In the rows, 128 means zero.
Known rows, with every step that occurs:
N X T F H: [107 169 126 127 139 110 124 105 161  76 161 120 148 182 120 134 126  96
 132 147 109 123 110 115]
M T: [101 180 135  68 123 126 151 126 147 158 143 101 125 186 102 109 120  75
 146 153 145 174  91 131]
X N F T E: [103 170 140 110  80 133 132 143 127 152 141 110 147 169 110 160 114 117
 149  63 107 177 126 115]
H F N X: [ 94 160 120 127 130 109 119 168 139  88 133 141 115 155 108 109 103 121
 144  77 146 210  61 142]
M T F H E: [ 71 175 137  78 131 123 144  56 128 137 142 134 134 155 100 101 179 126
 138 175 113 199 101 119]
X T: [117 174 132  90 112 119 146 111 156 134 123 102 142 190 131 131  97  70
 147 121 122 137 109 132]
M T E: [ 96 160 139  63  84 128 130 130 141 162 147  99 142 194  93  93 161  98
 141 146 147 206 112 110]
X N F H E: [101 181 144 141 132 130 185 148 112 106 106 130 131 123 125 169 115 154
 147  92  91 144  98 139]
N X C: [120 209 140 145 126 109 154 172 155  84 146  97 143 180 100 111 116  85
 134 109 164  87  50 132]
T F H E: [ 68 169 140 120 114 112 152  76 131 111 110 146 134 127 123 112 189 132
 138 132 109 191 102 135]
F T: [ 97 173 136  75 126 121 138  92 135 173 120 114 129 180 132 122 115  60
 156  90 121 167  97 143]
T X N F H: [ 98 168 147 137 126 130 159 130 142  77 132 128 125 148  98 189 114 134
 139 144 115 139 137 145]
H F T: [ 80 160 142  52 122 118 121  70 123 161 108 158 118 154 121 127 104  75
 154  70 120 194 101 132]
N X: [112 179 124 141 121 106 161 186 155  97 138 104 133 176 132 120 127  89
 135  90 152 142  71 131]
H F N X T: [112 160 112 109 137 114 106 133 145  87 148 128 130 185 115 118  73 110
 144  87 129 180  77 128]
H F T E: [ 75 139 145  47  78 119 103  81 115 166 115 154 134 160 112 111 145  95
 149  62 121 226 120 112]
C X: [106 170 142  85  95 121 146 189 136  77 127 112 138 147 136 131 152  89
 152 112 161 168 106 162]
N F: [ 95 173 136 132 106 112 164 177 142 120 123 132 130 129 108 147 131 115
 143 101 135 148  99 135]
C X T: [125 169 135  70 104 126 135 151 143  80 142  97 153 179 143 143 119  80
 153 123 144 139 122 148]
H E: [ 91 181 130 115 104 113 174 125 133 132 100 113 135 153 143 108 161 114
 141  80 134 177  79 137]
F N X T: [130 174 107 133 143 118 126 152 158 101 158  84 142 209 128 113  84  94
 144 106 129 149  75 137]

Rows:
[101 158 146  75 111 125 112 106 143  57 152 131 152 152 124 147 149  97
 148 175 116 151 145 145]
C X T F H
[ 91 176 137 147 126 127 176 104 125  78 124 125 136 139 115 175 145 166
 135 113 109 151 124 134]
T X N F H E
[ 89 165 139 125 141 117 176 134 107 122 103 145 133 109 123 140 154 150
 143  99 106 142  91 134]
N F H E
[ 79 155 136  93 115 118 118 126 133 119 104 154 109 138 100 112 105 112
 154 101 138 232  85 157]
H F N
[131 180 115 124 127 111 148 151 163  98 151  89 149 206 138 130 100  79
 135  95 134 111  87 117]
N X T
[ 86 164 128 106 123 116 134  85 139 136 153 125 139 165 106 154 146 105
 142  96 134 158 124 123]
N F T X
[ 93 172 129  75 117 123 142  86 159 132 160 100 130 204  91 117 152  88
 136 173 163 185 118 125]
M T X
[ 85 169 139  72 104 127 122  47 141 115 130 136 122 186 112 160  97  90
 147  88 124 205 130 133]
H F T X N
[ 96 196 146  83 126 122 123  39 147 132 145 102 143 200  95 118 134  69
 144 136 151 121 101 137]
F T X C
[ 92 165 142  93 123 118 124  66 155 108 133 133 142 163 112 139 126  90
 143 173  97 150 133 130]
X T F H
[ 76 171 147  70 135 126 128  74 145 135 151 135 125 161  81 116 148  93
 143 203 120 190 114 129]
M T F H
[ 89 167 130  79 119 118 129  56 149 146 138 108 133 195 124 126 146  71
 143 114 140 175 122 136]
F T X
[108 190 141 144  98 124 172 190 147 101 127 117 129 144 111 177  84 119
 146  91 123 150 102 140]
X N F
[ 79 184 134  86  98 118 131  96 162 133 162 119 131 176  87 109 154  92
 138 170 143 209 107 120]
M T F
[108 189 138 118 121 130 154 134 133 145 138 113 131 163 120 176  74  97
 155  74 103 149 105 136]
X N F T
[ 95 171 133 101 130 118 142 125 126 164 133 128 134 147 115 146 113  94
 152  77 116 151 102 127]
N F T
[100 174 143  96 147 141 151 107 139 103 167 115 126 176  76 177 106 127
 140 185 121 151 134 128]
M T X N F H
[100 176 117 134 137 108 141  83 144  76 153 119 157 173 137 121 156 128
 128 117 101 137  93 104]
N X T F H E
[ 92 184 107 130 129 116 109 139 164 101 198 101 131 195  83  92 142 114
 136 156 152 221  70 123]
M T F N X
[ 92 155 140  69  87 123 118 102 129 178 124 108 144 185 125 105 157  82
 150  83 126 196 116 120]
F T E
[101 167 124 100  94 124  92 126 156  57 171 110 152 169 116 125 139 108
 152 151 137 207 121 156]
C X T F N
[115 171 156 109 125 138 157 211 118  51 133 126 133 122 119 195 107 129
 156 127 119 134 123 167]
C X N F H
[109 177 148 118 122 135 174 193  99  52 125 127 142 114 135 179 137 163
 152  95 114 143 107 155]
C X N F H E
[117 184 144 123  88 131 160 233 134  50 146 114 140 134 122 189 110 126
 152  91 143 153 116 156]
C X N F
